Known rows, with every step that occurs:
megel, motag, mobat: [ 18 -12   0 -20  23 -10 -19   6 -18   9   6  18 -19   1  -7  11 -15  23
   6  -7]
rupafa, kadimug: [  7   7  -4  19  17  -3  -6   9 -18  21   1  15 -17   6  -7  -3 -14  17
   2  17]
megel, kadimug, tabokuz, motag, rupafa: [ 30 -18  11  12  15   2  13  19 -22  10  11  23  -5 -10 -25 -11 -15  18
  23  -9]
rupafa, kadimug, tabokuz, motag: [ 15  -3   6  34  14  -2   6   8 -11  16  -6  24 -13  -1 -35  -4 -20  13
   5   6]
megel, motag: [ 26   1   3 -16  21  -5 -16  10 -18  18   2  12 -18   4  -2   7 -14  18
   2   2]
megel, kadimug: [ 24   8   7 -10  21   7   1  16 -20  22   9  17 -15   3   1  -9 -17  25
  15   8]
kadimug, megel, motag: [ 29   7   2 -13  23  -9 -17   3 -12   5   0   5 -14  19  -3   8 -14  31
   1   3]
tabokuz, kadimug, mobat, motag: [  5  -9  13   9  16  -7  29  -7 -16   1  -5   9 -15   5  -4  -9 -20  10
  -3  11]
tabokuz, motag, mobat: [  2 -19  -2  -1  24   0   2  -9 -23  10  -6  23 -21 -16 -34   4 -15  22
  19   3]
motag, rupafa, kadimug, megel: [  7  -4 -13  30  15 -16  -7   5 -19   0   5   5 -12  13  -4  -3 -11  25
   5   9]
tabokuz, kadimug: [  3   0   2  -4  19   3   8   5 -15  14  -5  15 -19   5 -10  -1 -18   6
  -1  21]
kadimug, tabokuz, motag: [ 19 -12  11  12  19   3   4   6 -14  20  -4  16  -8  -5 -40  -5 -20  18
  10   4]
motag, rupafa: [  8 -17  -6   3  14  -4  -7  10 -27  20  11   7 -15  -3  -3  -7 -10  19
  12   8]
mobat, motag: [  8 -10   7   2  17  10   8   2 -21  19   4   8 -25  -1  -2  -2 -18  29
  10  12]
megel, kadimug, mobat, motag, rupafa: [ 21 -17  13  11  11 -10  22  10 -28   1  17   9 -10  -3  11 -17 -14  25
  19 -11]
motag, megel, kadimug, mobat: [ 27  -5  -1   5  23  -7   5  10 -17  14  19   2   5  12   9 -15 -12  25
  11  -5]
kadimug, tabokuz, motag, rupafa: [ 17 -28   6  18  12  -4   5  10 -21  13   5  13  -6 -11 -33  -5 -17  17
  17  -3]
tabokuz, motag, rupafa, kadimug, mobat: [  8 -16  -2  37  13 -23  12  -6 -22  -1  -6  14 -10 -13 -22 -13  -8  11
  12  -3]

Rows:
[  8 -27   6  16   9 -15  14  -2 -26   6  10  -1 -12  -4   3 -14 -12  23
  12  -3] -> kadimug, mobat, motag, rupafa
[  7 -13  -6  38  12  -8  10   3 -23  -5   9   5 -20   8   2  -2 -13  30
   8   9] -> mobat, motag, rupafa, kadimug, megel
[  7   5  -1   2  23  -3   7  -3 -11   1  -9   7 -13  20 -10   3 -16  15
  -3  20] -> tabokuz, kadimug, megel
[ 31   2  17   0  17   3   1  25 -13  21  14  20  -2  13  -7 -11 -24  23
  10   0] -> megel, kadimug, tabokuz
[ 32 -17   9  15  17  17  15  24 -18  20  29  10  -1  11   5  -5 -22  33
  11  -3] -> mobat, motag, megel, kadimug, tabokuz
[  4 -14 -10  31  14  -6   7   2 -26  10  -4  19 -22 -17 -24  -3  -8  11
  15   7] -> tabokuz, motag, rupafa, kadimug
[ 28  -8   2  10  25  -1  15  -1 -19  11   8   8   1  -6 -12 -12 -11  22
  17  -9] -> tabokuz, motag, megel, kadimug, mobat
[ 20  -9  -1  20  11 -36  -7  11 -21  -1   5  10 -10   4   4  -7  -8  13
  -2 -12] -> megel, motag, rupafa, kadimug, mobat
[  8 -23  -4   8  16  -1   5   0 -28  15  -1  13 -20 -19 -23  -3 -10  17
  21   6] -> tabokuz, motag, rupafa
[ 24  -2  19   3  18  -4  21   4 -18   8   9  15 -11   5   7 -16 -19  27
  14  -3] -> megel, kadimug, mobat, motag
[ 11 -19  -6   9  20  14   6   5 -23  25  14  -1 -14   1   6   3 -13  32
   9  11] -> mobat, motag, megel
[ 24  -3  -6  -3  24  12   1  19 -20  26  21   8  -6   6  10  -4 -13  27
  13   5] -> motag, megel, kadimug
[  3  -8 -10  24  11  -8  -5  14 -25  13   8  12 -18  -2  -3  -6 -10  15
   6  11] -> motag, rupafa, kadimug
[ 14 -21   0  16  18  -3  13  -4 -19  14  14  -6  -4   5   5  -9 -14  30
   5   2] -> kadimug, mobat, motag, megel
[ 19  -7  -8  12  14 -17 -13  20 -23   7   7  16 -22  -1   4   5  -8  14
   4  -1] -> megel, motag, rupafa, kadimug
[  8   5   3  25  15 -21   1   1 -12  11  -1  11  -6  12  -6 -14 -16  16
  -2   8] -> rupafa, kadimug, mobat
[ 25 -10  -1   5  20  19  15  15 -24  20  22   8 -16   2  16   0 -14  32
  17   4] -> mobat, motag, megel, kadimug
[ 12 -10  15   9  15  -9  12  -6 -19  12   4   4 -11   4  -2 -12 -17  26
   7   5] -> kadimug, mobat, motag
[ 27  -7  -5   4  26  16  11   8 -24  21   8  14 -11  -9 -11   0 -11  24
  23   0] -> tabokuz, motag, megel, kadimug
